Known rows, with every step that occurs
R > E > U > J: [  2.4  30.5  23.7  19.4  34.2  -7.4   7.8  23.5  13.8  13.6   5.4  34.6
  28.9  14.8  41.9 -20.6  12.4 -20.7   4.5 -21.9  18.5   3.0   4.1  14.1
  19.2]
Q > W > H > J > U: [-15.6 -13.3   3.9 -23.0   0.4   3.8 -25.4  -3.4  -2.8  29.0  39.2  12.5
  37.5 -31.0  -7.9  30.9  21.8   8.1 -11.6 -18.0   1.1 -12.9 -19.4  -2.3
 -70.0]
E > U > J > Q > N: [ -1.2  20.9 -20.2  12.5  -2.7 -28.6  14.8  12.9  -8.7 -27.3  -2.0  -7.8
  23.7  32.7  42.8  -0.8  15.4 -23.7  27.7  -9.7 -21.1   9.0  19.6   9.4
  34.6]
Q > J: [ 20.2 -10.4   4.8 -10.3 -19.8   0.4   8.3  18.7   4.5 -11.8   4.9 -18.4
   7.0   3.2  19.3  -9.8  -8.8   8.5  -2.3  -4.1  -6.8 -11.0   6.7  -4.8
 -17.2]
W > H: [  1.3  -3.0   1.4  -6.2  -1.5  -4.5 -18.2   9.4  -9.0  -1.8  -0.9   9.9
   1.3  -6.6 -24.8  32.1  13.2   3.3 -14.8  -2.2   2.4  10.8   2.8   5.8
 -26.8]
N > Q > W: [ -1.2 -14.4   2.8   5.3   3.8   5.9  -9.6 -24.6  23.4  20.9   3.3  -5.9
   5.9  -0.1   3.9  21.6  19.7  35.2   9.3   9.4 -18.4 -12.7  -3.6 -22.5
  -4.9]
H > W: [  8.5  -1.9   0.9   2.9  -6.7 -17.2 -16.1  -5.0   7.5  18.9  10.4   4.1
  20.1  20.2  11.5   9.1  -1.7  -2.1 -13.4 -12.8 -16.8   1.9  -6.8  -2.2
 -11.6]
Q > J > U: [ 10.9 -18.4   4.0 -27.5  -6.9  -1.4  15.7   7.8  15.4  -4.7  33.5 -14.4
  21.7 -11.5  27.3 -29.2 -16.5   4.3   6.7  -6.0   1.5 -13.8  -4.5  -2.8
 -36.0]
H > J > U > E: [-24.5   3.1 -20.8 -22.7   3.5  24.6  29.3  16.0  23.0  28.4  13.4  21.7
  40.4   2.6  17.5 -28.0  -3.1 -12.8   0.1   0.3  11.8 -18.2 -18.0 -10.6
 -22.7]
E > U > P: [  0.4 -12.6   1.5   6.2  21.9 -16.3  11.9   7.9  21.5   5.4  20.8  15.4
  14.7   9.3  37.8 -14.4 -21.2 -14.9  -0.7 -24.2   3.4  -1.5 -11.4  16.3
   9.7]
W > R > E > U: [  0.7  25.9  44.5  23.1  31.2  10.1   1.5  18.0  36.6  31.2  -0.9  67.4
  14.1  42.9  34.5  23.8  30.0 -12.1  -9.9  -4.9  26.2  20.7 -10.4  -6.2
  21.2]
Q > W > H > J > U > P: [-13.8 -33.0   1.2 -32.6   8.4  -7.8 -10.5 -11.5   4.8  33.1  55.9  11.5
  39.6 -30.5   1.8  23.5   8.4  -0.9  -7.4 -25.8   0.9 -14.3 -28.8  16.1
 -72.4]
R > E > U > J > Q: [ 15.0  33.4  10.5  15.0  29.5 -16.2  15.1  29.6  -3.8  -8.4  -6.3  24.6
  26.0  26.6  44.6   2.2  23.9 -29.3   8.9 -13.0   5.2   9.4  20.9  18.5
  39.3]
W > Q: [  8.5 -22.6 -12.4  -7.7 -10.4   2.7  -4.9   9.1  -8.4  -8.4   3.6  -4.3
   0.2 -18.9 -14.4  18.5  -7.4   3.5  10.3  12.5  15.9   0.6   7.4   2.6
  -8.3]
N > Q > W > H > J: [  1.5 -10.7  -3.7  -6.4  -8.0  13.0 -25.6   3.7   5.6  22.3  -5.1  -1.8
  14.5  -2.4 -14.8  51.5  42.3  31.6  -0.7   1.6  -9.1 -23.1   1.7 -11.3
 -42.5]
Q > W: [ -3.8  -9.3   9.9   5.3   0.6  -2.9 -13.0 -19.0   2.4  19.4  17.0   5.1
   7.3 -11.0  -0.9  18.5  11.3  19.9  -7.9  -9.7 -13.8  -0.6 -11.6 -10.9
 -14.6]
R > E > U > P: [  9.2   2.0  25.8   6.0  29.8  -4.1  13.9  15.4  39.5  17.6  18.2  43.6
  25.6  29.6  42.4  -2.5 -15.2 -18.7   1.4 -16.3   9.9  -1.2 -16.5  16.4
  16.5]
E > U > J: [-10.3  14.9  -1.2  21.9  24.7 -19.6   8.9  16.6  -2.4   4.4   9.5   7.0
  15.4  -4.4  37.0 -33.0   6.8 -21.4   2.1 -33.6   9.5   1.0   7.2  11.2
  11.6]
H > J > U: [-11.9   0.1  -8.9 -24.1  -5.4   9.7   8.3   5.4   2.8  14.9  21.7  -5.8
  27.5 -14.2  14.1 -20.0  -3.6  -9.9  10.7  -8.7  12.3 -23.1  -9.0   9.2
 -27.7]
Q > W > R > E > U: [ -3.2  16.6  53.4  30.0  32.8   6.6 -13.3  -2.8  42.1  50.5  19.6  73.1
  21.6  31.7  31.4  44.9  36.8   5.6 -18.4 -16.1  13.6  19.4 -20.9 -19.6
   5.0]
E > U > J > Q: [  4.0  15.8 -12.4  16.2  17.0 -28.4  12.9  22.8 -22.0 -21.4  -3.3  -5.8
  15.9   6.4  36.6  -7.6  21.1 -27.1   7.0 -24.8  -2.8  10.1  22.9  15.2
  30.4]
N > Q > J: [ 27.7 -14.5  -1.1 -11.2 -17.2   8.1  11.4  13.5  23.0 -10.4 -10.7 -29.0
   1.8  15.6  22.5  -9.0   2.8  27.0  15.3  17.2  -8.6 -23.3  14.4 -15.6
  -7.8]
H > J > U > P: [-10.7 -20.1  -9.8 -34.5   5.1  -3.1  19.4   0.1  10.4  18.8  40.3  -6.6
  31.5 -12.6  25.7 -25.8 -17.0 -19.6  15.4 -11.9   8.8 -27.5 -20.1  19.7
 -29.9]
J > U: [ -7.8  -6.3   2.5 -15.9   9.9  -2.1   5.8 -10.9   8.9   8.1  28.1   3.5
  16.0 -19.3   9.3 -20.1  -9.9  -7.3   7.7  -3.6  10.2  -5.5 -12.7   0.5
 -17.7]

Rows
[-14.4  24.3  50.4  33.4  45.2  -4.8  -5.3  -0.9  20.1  49.6  23.2  63.4
  29.9  19.3  46.7  18.2  53.7  -5.6  -9.9 -27.1  19.7  23.1 -12.2  -8.7
   7.6]
Q > W > R > E > U > J
[ 16.6 -23.4  -2.2 -31.5  -5.5   5.9  20.7   3.9  32.7  -2.5  16.5 -24.1
  19.4  -2.0  33.4 -26.8  -8.6  18.1  23.3  14.8  -1.0 -27.3   3.8 -16.3
 -26.0]
N > Q > J > U
[ -2.8  -9.9  12.5  -0.3   2.4  -8.1 -31.7  -8.4  -3.3  14.1  16.0  17.9
   7.1 -16.2 -24.7  49.6  25.6  18.1 -21.9 -11.3 -10.3  10.6  -8.3  -4.8
 -42.5]
Q > W > H
[ 18.8 -41.7  -2.7 -42.4   0.9  -5.2  33.2  -1.7  39.9   2.9  35.9 -26.2
  26.0  -1.7  46.6 -32.7 -19.8  11.9  25.2   7.8  -0.4 -28.4 -10.3   1.3
 -25.9]
N > Q > J > U > P
[ 10.0  -9.5   0.1  -5.4  -3.3 -17.7 -22.5  -3.0 -25.4  -6.3   5.1   5.7
   9.4  -8.8 -25.6  76.9  36.5  11.0 -17.3  -6.5 -24.7  18.0   8.8  -0.2
 -23.0]
J > Q > W > H
[-18.1 -12.3 -17.7 -22.3   5.9  25.7   3.6   0.1  32.6  45.4  17.4  24.2
  40.9  -4.8   2.2  22.9  32.1  23.7  -4.8   7.3  -2.2 -22.0 -18.4 -27.2
 -57.1]
N > Q > W > H > J > U > E
[ -0.1  18.6  34.3   8.7  25.5  -8.6   0.5 -10.0 -12.7  24.6   9.3  33.8
  18.9  25.1  22.9  49.6  71.8  -4.9  -3.7   0.0   0.8  30.2   8.1   1.0
  20.1]
U > J > Q > W > R > E
[ 11.8   3.9 -16.1 -15.4 -19.4  -1.2  -6.6  31.5 -34.4 -19.1 -18.1 -12.1
  10.7   7.0 -20.8  57.5  33.4  -8.2  -7.3   0.0 -10.6  -3.0  21.7  15.2
 -18.9]
W > H > J > Q
[  2.5 -13.7  -9.0 -26.8  -0.3  11.3  36.9  17.3  32.9  10.2  26.6  11.0
  33.2   0.6  34.0 -37.1 -15.3   3.6  -4.1   2.9   3.2  -8.5 -13.2 -19.4
 -29.4]
Q > J > U > E
[ -0.8   0.1  -8.4   5.0   8.2 -24.8   2.4 -11.5 -35.2  -3.8   9.9 -15.1
  13.7 -11.3  13.6  18.1  36.8  -0.6   5.8 -14.5 -19.2  11.9  15.4   4.6
   6.5]
U > J > Q > W
[  2.6  11.8  47.0  28.7  35.4  15.3  -9.7  -8.3  57.6  51.1   0.8  59.3
  19.3  42.1  36.1  43.5  49.4  23.0  -0.3   0.6   9.7   7.3 -14.0 -28.6
  16.7]
N > Q > W > R > E > U
[  7.7  -6.6  -1.3   1.4  -2.5 -13.0  -8.8 -14.6 -15.7  -6.1   1.6  -4.0
   7.4   1.3  -3.6  45.1  24.7   9.1  -2.6  -2.3 -24.7   8.9   4.3  -6.0
   3.7]
J > Q > W
[ 13.4  30.8  29.0  25.6  32.5 -31.1  -1.3  18.2   6.1  25.9   2.3  47.2
  37.5  63.1  58.1  34.4  51.3 -33.7 -15.6 -23.5   3.1  32.6   4.9   7.1
  29.6]
H > W > R > E > U > J > Q
[ 10.6   6.8 -19.0 -11.8 -28.0 -13.5   8.1  -1.7  -4.9 -30.6 -10.2 -15.3
   6.8  36.4   3.1  33.8   8.3  -4.0  25.7  22.6 -31.6   7.1  13.6  -0.8
  24.1]
J > Q > N
[  7.0  -1.4  -9.6  -4.8 -19.8   3.0  -6.5   2.7 -23.8   0.8  -1.1 -15.8
  14.5   2.2   2.8  44.7  30.2   3.4   1.7  -8.1 -26.3 -11.6   6.3  -1.8
  -6.1]
H > J > Q > W
[  4.9   9.7 -15.9  -2.1   8.2 -23.3  15.4   6.8 -38.0 -23.4  -6.4 -21.8
   3.4  -1.9  13.4  -0.5  25.2 -20.4   9.4  -4.8  -7.8   9.8  24.0  16.5
  21.9]
U > J > Q
[  3.7  32.8  30.4  17.8  39.5 -12.7  13.1  24.3   1.3   8.9  -7.2  45.3
  18.9  42.3  46.1  23.6  53.1 -32.7  -0.1  -9.9  18.7  26.7  16.4  11.8
  43.0]
W > R > E > U > J > Q
[ 11.8  21.0  23.0  14.0  32.0 -23.8 -13.0  18.8 -10.5   6.0   8.5  42.6
  35.8   7.9  17.7  56.0  50.9  -7.6 -13.1 -27.1  -5.9  20.9  12.1  14.3
  -2.9]
R > E > U > J > Q > W > H
[ -2.5   7.7  -2.8  21.3  20.6 -30.1   0.8   5.2 -17.8  -1.3  12.5   1.6
  24.3  -6.1  37.7  12.1  33.0  -8.6  -0.1 -33.0 -15.2   9.6  12.8   4.2
  15.7]
E > U > J > Q > W
[-10.4 -23.9  -1.4 -31.4  18.8 -14.3  17.0 -16.7  16.8  10.1  46.4   2.4
  21.2 -14.2  21.7 -23.9 -21.7 -13.4   8.3  -8.6   8.4  -6.4 -20.5  17.5
 -19.1]
J > U > P
[  8.5  21.7  18.2  21.7  30.7 -17.6   5.0   7.8   0.1   8.5   9.1  30.0
  37.1  14.6  42.5  23.4  36.5 -11.2   0.5 -21.4 -10.6  11.7   7.8   8.3
  24.5]
R > E > U > J > Q > W
[  2.7  35.8  20.2  15.4  14.0 -15.9  14.0  16.3  13.9   2.0  -5.8  42.0
  27.3  68.9  48.7  32.2  50.0 -26.3  21.7   3.8  -0.5  31.0  12.3   4.4
  47.5]
W > R > E > U > J > Q > N
[ -2.8  -0.4   8.1   2.5  -7.3   6.0  -8.4  -1.0 -17.2  18.9  -0.8   5.9
  10.6  17.4   5.9  61.6  59.7   3.5  -6.4  -7.4  -9.6   3.9   3.7 -10.5
  -0.8]
H > J > Q > W > R
[ 14.5 -21.5 -18.7  -5.8 -39.2 -16.1 -23.3  -8.4  12.9   2.2  12.3   1.0
  27.1  23.8  -0.8  35.8 -11.0   6.0  14.2  15.0 -20.6   5.7  -0.6  -7.8
 -16.6]
H > W > Q > N
[ 30.1 -30.8 -10.7 -18.3 -28.6   3.8   4.1  26.7  -2.3 -19.6   7.1 -20.6
   5.6 -15.5   3.3   7.7 -12.2  11.8  11.0  12.3  11.2  -8.8  15.5  -1.7
 -24.3]
W > Q > J
[ 10.5  17.9  42.3  24.0  26.3  -2.1  -5.6   1.8  20.7  26.7   3.6  61.5
  19.5  40.5  30.7  68.1  52.3  -1.1 -16.3  -7.4   0.4  25.4  -6.3 -13.8
  25.5]
J > Q > W > R > E > U
[ 38.3 -33.1  -9.6 -11.8 -35.8 -13.4 -13.5  21.3   4.3  -2.4  16.4 -15.5
  24.8   4.1  15.1  16.6 -13.9  10.7  -3.3  -2.5  -4.0  -6.4   5.7  -2.7
 -38.7]
H > W > Q > J
[  8.1   7.7 -25.5 -22.3 -40.0  -4.9  -7.1  24.0 -22.1 -27.0 -17.3 -11.7
  16.2  31.6 -14.7  67.4  29.0  -7.2  11.6  15.0 -26.8  -0.1  17.2  10.4
 -15.0]
W > H > J > Q > N
[ 20.1 -37.1 -21.2 -27.8 -18.3  -2.0  15.4  19.0  33.0  19.6  36.9  12.8
  51.7   2.0  27.3  -7.9 -26.1   2.5  -6.5   3.9   4.4  -4.8 -13.6 -18.4
 -52.3]
H > W > Q > J > U > E
[ 10.0  12.7  39.5   6.1  14.7   3.0  -4.5 -13.6   6.6  24.9  -1.1  45.8
   8.8  35.6   8.1  76.5  58.4   5.4 -11.2  13.6  -6.5  25.3  -0.5 -10.6
  15.8]
J > Q > W > R > E
[ -0.8   5.1   0.4  16.5  19.5 -37.5 -13.6  14.9 -26.6  -3.1  12.6  11.6
  25.1  -8.0  13.8  44.0  44.3  -7.3 -13.5 -37.4 -14.7  20.5  15.8  11.0
 -10.1]
E > U > J > Q > W > H
